Each row was made from one walk, in order. Every step used is in the known rows, and no mark comes twice. Write each row's walk.
Known rows:
kabe/gesuna: [ 0.21 -0.22  0.72  0.33 -0.26 -0.77  0.49  0.41  0.03 -2.34 -1.99  1.50
 -0.50 -0.60 -1.37  0.27 -0.98  0.31 -0.45  1.12 -1.84  0.12  0.12  0.22
  0.50 -0.07  0.29  0.49 -0.72  0.40]
rapas/gesuna: [ 0.67  0.15  0.13 -0.56  0.46 -0.14 -0.27 -0.34  0.27  0.03  0.34  0.91
  0.08 -0.87 -0.79  0.34 -1.19  0.46 -0.51  1.27 -0.92  0.11  0.39 -0.75
  0.31  0.14  1.92  0.26 -1.08  0.36]
gesuna/rapas/kipu: [ 0.64  0.13 -0.88 -0.90  0.44 -0.88 -0.65 -0.60  0.74  1.19 -0.21 -0.61
  0.14 -1.09 -1.45 -1.28 -1.32  1.40 -0.78  0.42 -1.24  0.01 -0.30 -2.65
  0.23 -0.09  1.69 -1.33 -0.41 -0.13]
kabe/kipu/rapas/gesuna/konud: [-0.28  0.66  0.11 -0.66  0.61 -0.49 -0.88 -0.10  2.29  3.52  1.47 -0.10
  2.21 -0.11 -1.29 -0.73 -0.75  0.41 -2.42  0.07 -1.04 -1.02  0.29  0.04
 -0.13  1.96  0.81  0.09 -0.66 -0.64]
konud/kipu/kabe/gesuna/furel/dezek: [-1.36  0.30  0.26  0.76  0.39  1.30 -0.01  0.64 -0.64 -5.98 -1.01  0.89
 -0.42  0.34 -2.63  0.09 -1.05  0.72 -2.00  1.22 -1.11 -0.43  0.39  1.88
  1.84 -0.63 -1.02 -0.12 -0.29 -0.32]
konud/kipu/rapas: [-0.42  1.60  0.76 -0.65  0.52  0.80 -0.89  0.15  1.99 -0.66 -0.87  0.20
  0.49  0.02 -1.21 -0.66 -0.88  1.48 -1.02  1.15 -0.79  0.17  0.37  0.30
  0.08  0.96 -0.60 -0.53 -0.93 -0.86]
rapas/gesuna/kabe/kipu: [ 0.00 -0.76  0.19 -1.02  0.62 -0.10  0.75  0.46  1.31  1.09  2.47 -0.51
  0.12 -1.18 -0.96 -0.29 -1.04  0.15 -1.82  1.16 -0.84 -0.63  0.46 -0.94
 -0.21 -0.10  1.99 -0.75 -0.47  0.01]
kipu/konud: [-0.07  0.39  0.36 -0.54  0.86 -0.18 -0.13 -0.25  0.69  0.10 -0.43 -1.52
 -0.26 -0.55 -0.84  0.98 -1.44  1.05 -0.59 -0.59 -1.17  0.06  0.73 -0.79
  1.02  0.99  0.91 -0.99 -0.53  1.37]
gesuna/rapas: [ 0.40  0.05  0.56 -0.81  0.44 -1.74 -0.88 -0.64 -0.24  2.21 -0.71 -0.64
  0.02 -1.12 -1.31 -0.86 -1.10  1.22 -1.45  1.06 -1.69  0.29  0.38 -0.84
  0.29  0.16  1.04 -0.49 -0.72  0.25]
gesuna/kabe: [-0.03 -0.23  0.05 -0.81  0.81 -1.73  0.40  0.45 -0.97  2.35 -1.35 -0.56
 -1.09 -1.25 -0.84  0.60 -0.75  0.35 -0.69  0.55 -0.44 -0.21  0.66 -1.24
  0.02 -0.31  1.20 -0.31 -0.24  0.00]
rapas/kipu/konud/gesuna/furel/dezek: [-1.26 -0.04 -1.83  0.06  0.04  1.01  0.75  0.14 -0.10 -3.75 -0.08 -0.34
 -0.68  0.29 -1.24  0.26 -1.70  0.61  0.59 -1.60 -0.02 -0.75 -0.26 -1.72
  2.46 -0.31  0.13 -1.09  0.49  0.38]
kabe/gesuna/rapas/kipu: [ 0.59 -0.33 -0.43 -0.04 -0.41 -0.79  0.05  0.04  0.85 -2.10 -0.62  0.69
  0.50 -0.57 -1.91 -1.63 -1.20  0.99 -0.63  0.47 -2.29 -0.06 -0.50 -1.76
  0.30 -0.45  1.18 -0.38 -0.11 -0.12]
konud/kipu: [-0.07  0.59  0.61 -0.65  0.36  0.76 -0.64 -0.26  0.48 -1.88 -0.88  0.54
 -0.35 -0.25 -1.12 -0.13 -1.34  1.33 -0.77  1.82 -0.88  0.31  0.29 -0.31
  0.49  0.37  0.22 -0.65 -1.25  0.09]
gesuna/furel/dezek: [-0.87  0.24 -0.50  0.26  0.64 -1.28  0.34 -0.13 -2.12  2.17 -1.68  0.37
 -1.93 -0.90 -1.83  0.80 -1.37  0.74 -1.00 -0.01  0.11 -0.56  0.34 -0.81
  1.48 -0.12  0.76 -0.38 -0.52 -0.17]
konud/gesuna/furel: [-0.87 -0.58 -0.92 -0.38 -0.11 -1.33  0.38  0.03 -0.05 -1.87 -1.28  0.76
 -1.32 -1.09 -0.70  0.29 -0.84 -0.17  0.41 -0.33 -0.09  0.00  0.29 -1.21
  1.06 -0.83  0.53  0.82 -0.65  0.17]
rapas/gesuna/konud/kipu/kabe: [ 0.07  0.61  0.07 -0.85  1.06  0.84 -1.99 -0.56 -0.10 -2.25  0.95  0.03
  2.34  0.43 -1.29  0.03 -1.02  0.74 -2.19  1.61 -0.79 -0.30  0.61  0.98
  0.70  0.97  0.46  0.51 -0.89  0.08]
furel/dezek: [ 0.03  0.59  0.48 -0.03  0.20  0.00 -0.22 -0.13 -1.97  0.73 -1.89  0.62
 -1.08 -0.29 -1.36  0.64 -1.50  0.94 -0.96  1.84 -0.63 -0.24  0.15  0.81
  1.22  0.41  0.04 -0.95 -0.60  0.21]
kabe/kipu/rapas/gesuna: [-0.04  0.68  0.47 -0.63  0.55  1.04 -0.28  0.20  3.86  0.81  2.14  0.02
  1.13 -0.64 -1.16 -0.75 -0.92  0.61 -1.88  1.08 -1.05 -0.47  0.21  0.10
 -0.22  1.07  0.97 -0.85 -0.89 -0.55]
kipu/rapas/gesuna/kabe: [ 0.16  0.62  0.17 -0.85  0.86 -0.88  0.31  0.67  1.17  2.90  0.61 -0.18
  0.60 -0.82 -0.77 -0.34 -0.38  0.18 -0.95  0.21 -0.37 -0.40  0.82 -0.45
 -0.49  0.10  1.40  0.52 -0.09 -1.01]

Which walk is each row?
[-0.21  0.18  0.92  0.04  0.14  1.78 -0.63  0.54  1.27 -7.11 -0.63  0.69
  0.49  0.12 -1.82 -0.09 -0.92  0.71 -1.54  2.18 -1.69  0.26  0.38  1.93
  0.72 -0.17 -0.84 -0.12 -0.73  0.29]
konud/kipu/kabe/gesuna
[ 0.51  0.17 -1.24 -0.77  1.11  0.98 -0.86 -0.23  1.53 -2.45 -0.15 -0.88
 -0.33 -1.01 -1.30  0.59 -1.02  0.78 -0.70  0.79  0.22 -0.27 -0.05 -1.46
  0.57 -0.10  1.42 -1.84 -0.54  0.43]
rapas/kipu/kabe
[-1.12 -0.12  0.04  0.25  0.72  0.39 -0.13  0.49  1.13 -5.53 -0.31  0.27
 -0.32 -0.48 -2.11  0.04 -0.74  0.54 -1.53  0.33 -1.05 -0.03  0.63  0.45
  0.90 -0.60 -0.03  0.46 -0.69 -0.04]
konud/kipu/kabe/gesuna/furel
[-0.26  1.13  0.53 -1.01  0.77  0.57 -0.07  0.84  1.42  0.37  1.23  0.09
  1.19  0.00 -0.93 -1.06 -0.61  0.81 -1.16  1.00 -0.72 -0.22  0.71 -0.09
 -0.43  0.18  0.59  0.30 -0.29 -1.39]
konud/kipu/rapas/gesuna/kabe
[-0.77 -0.51  0.46 -1.03  1.08 -0.03  0.75  0.69  1.84  1.06  1.70 -2.86
 -0.13 -0.80 -1.07  0.41 -1.24  0.74 -1.76 -0.78 -1.34 -0.62  0.79 -1.18
  0.54  0.72  0.89 -2.06  0.10  0.99]
gesuna/kabe/kipu/konud
[-0.78  0.26  0.37 -0.87  0.90 -0.57  0.23  0.99  2.64  3.07  0.74 -1.54
 -0.01 -0.97 -1.17 -0.51 -0.43  0.55 -2.01  0.31 -0.67 -0.74  0.52 -0.65
 -0.55  0.69  0.24 -1.37 -0.10 -0.80]
gesuna/kabe/kipu/rapas
[-0.26 -0.69 -0.17 -0.92 -0.24 -1.01  0.44  0.64 -0.84 -1.84 -1.36  0.25
 -0.62 -0.72 -0.23  0.08 -0.56 -0.31  0.25  0.96 -0.63  0.01  0.31 -0.19
  0.47 -0.87  0.03  0.30  0.01  0.16]
konud/gesuna/kabe
[-0.33  0.82  0.33 -0.62  0.48 -0.67 -1.17 -0.55 -1.29  0.74 -1.68  0.30
  0.82  0.26 -1.26  0.00 -1.28  1.24 -1.31  0.94 -0.94 -0.23  0.28 -0.48
  0.60  1.30 -0.10  0.32 -1.00 -0.12]
gesuna/konud/kipu
[-0.01 -0.15  0.38  0.31 -0.16 -2.04 -0.13  0.13 -1.44  0.51 -2.63  1.34
  0.78 -0.07 -1.47  0.34 -0.96  0.12 -0.92  0.28 -1.87 -0.44  0.13  0.14
  0.54  0.84  0.18  1.47 -0.43  0.18]
kabe/gesuna/konud
[-0.74 -0.50  0.33 -0.78 -0.28  1.60  0.12  0.26  2.81 -4.45  1.13 -1.03
  0.58 -0.10 -0.58 -0.03 -1.42  0.43 -0.70  0.27 -1.79 -0.13  0.11  0.32
  1.33  0.73 -0.57 -1.57 -0.30  1.54]
kabe/kipu/konud/gesuna
[ 0.15 -0.44  0.45 -0.90 -0.77 -0.94 -0.72 -0.38 -0.02 -2.31 -0.92  0.24
  0.51 -0.58 -0.65 -1.35 -0.80  0.51 -0.49  1.48 -1.95  0.44 -0.02  0.25
  0.67 -0.42 -0.39  0.19 -0.46  0.41]
konud/gesuna/rapas
[ 0.04  1.56  0.69 -0.65  0.52  1.48 -0.69  0.09  2.49 -1.15  0.89  0.87
  1.45  0.21 -1.07 -1.00 -0.96  1.22 -1.02  1.50 -0.89  0.12  0.39  0.38
 -0.09  0.80  0.30  0.10 -1.07 -1.01]
konud/kipu/rapas/gesuna
[ 0.17  1.16 -0.10 -0.48  0.68 -1.42 -1.13 -0.27  0.44  3.91 -0.26  0.48
  2.02  0.02 -0.96 -0.12 -0.65  0.36 -1.35 -0.07 -0.74 -0.61  0.48 -0.16
 -0.02  1.67  0.97  1.31 -0.63 -0.73]
kipu/rapas/gesuna/konud
[-0.43 -0.63  0.16 -0.95  0.65 -0.84  0.52  0.59  0.93  1.70  0.61 -1.16
 -0.87 -1.35 -1.15  0.02 -0.89  0.44 -1.79  0.89 -0.75 -0.61  0.39 -1.07
 -0.14  0.07  1.14 -1.53 -0.32  0.15]
gesuna/kabe/kipu
[-1.02 -0.18  0.14 -1.04 -0.22  0.09  0.33  1.23  2.86 -1.30  0.54 -0.47
  0.56 -0.50 -0.58 -1.04 -0.21 -0.17 -1.09  0.68 -0.81 -0.56  0.14  0.44
 -0.16  0.02 -0.86 -0.80  0.20 -0.72]
konud/gesuna/kabe/kipu/rapas
[-0.47  0.23 -0.60  0.14  0.61 -0.76  0.41 -0.24 -1.81  1.30  0.11  1.01
 -0.86 -0.71 -1.65  0.52 -1.45  0.52 -0.95  0.24 -0.02 -0.61  0.40 -0.69
  1.38 -0.29  1.79  0.37 -0.67 -0.31]
rapas/gesuna/furel/dezek
[-0.86  1.17 -0.19 -0.35  0.91  0.23 -0.21  0.12  2.31  0.37  1.14  0.54
  0.57 -0.36 -1.48 -0.88 -0.84  1.02 -1.08 -0.40 -0.12 -0.18  0.72 -1.05
  0.14  0.26  1.13  0.75 -1.01 -1.42]
konud/kipu/rapas/gesuna/furel
[-0.65  1.75  0.57 -0.58  0.65 -0.59 -1.41 -0.15  0.51  1.97 -1.42  0.01
  1.58  0.59 -1.31 -0.64 -0.77  1.32 -1.65  0.38 -0.81 -0.34  0.36  0.14
  0.13  1.85 -0.84  0.42 -0.78 -1.04]
gesuna/konud/kipu/rapas
[-0.31  0.40  0.78  0.20 -0.34 -0.56 -0.40  0.28 -1.08 -2.44 -2.04  1.65
  1.29  0.72 -1.70 -0.44 -1.12  0.77 -1.25  1.20 -2.11 -0.22  0.07  0.65
  0.59  0.90 -0.54  1.33 -0.69 -0.19]
kabe/gesuna/konud/kipu
[ 0.24 -0.12 -1.21  0.09  0.46 -0.35 -0.78  0.18  0.28 -2.95 -1.21  0.38
  1.25  0.00 -1.80  0.29 -0.81  0.12 -1.17  0.01 -0.95 -0.80 -0.20 -0.43
  0.70  0.39  0.69  0.15  0.01  0.20]
rapas/kipu/kabe/gesuna/konud
[ 0.46 -0.34 -1.09 -1.00 -0.69 -0.13 -0.57 -0.37  1.08 -3.23 -0.22  0.27
  0.68 -0.53 -0.89 -1.76 -1.07  0.78  0.20  0.90 -1.34  0.15 -0.65 -1.59
  0.63 -0.75  0.51 -0.74 -0.18 -0.01]
konud/gesuna/rapas/kipu
[-0.16  0.65  0.46 -0.84  0.98  1.64 -1.38 -0.21  1.12 -4.24 -0.17 -0.64
  0.21 -0.28 -1.29  0.30 -1.05  1.15 -1.58  2.22 -0.56  0.28  0.59  0.93
  0.74  0.24 -0.17 -1.17 -1.05  0.41]
konud/kipu/kabe
[-0.36 -0.48 -1.27 -1.00  0.07  0.58  0.79  0.68  1.25 -3.60  0.29 -1.20
  0.17 -0.09 -0.33  0.00 -1.16  0.23  0.94 -1.14 -0.56 -0.42  0.03 -2.15
  1.07 -0.49  0.46 -1.03  0.77  0.63]
rapas/kipu/konud/gesuna/kabe
[ 0.40  1.07  0.32 -0.51  0.64 -0.09 -0.45 -0.03  1.94  1.35  0.50  0.60
  0.82 -0.58 -0.84 -0.27 -0.71  0.53 -0.84  0.70 -0.68 -0.06  0.47 -0.09
 -0.20  0.69  1.17  0.38 -0.85 -0.64]
kipu/rapas/gesuna
[ 0.29 -0.44  0.88 -0.15  0.21 -0.71 -0.92  0.01  0.87 -3.16 -0.60 -0.43
  0.83 -0.73 -1.90 -0.79 -0.59  0.57 -2.17  1.38 -2.58  0.27  0.43  1.39
  0.51 -0.38  0.20 -0.04 -0.21  0.51]
kipu/kabe/gesuna/rapas
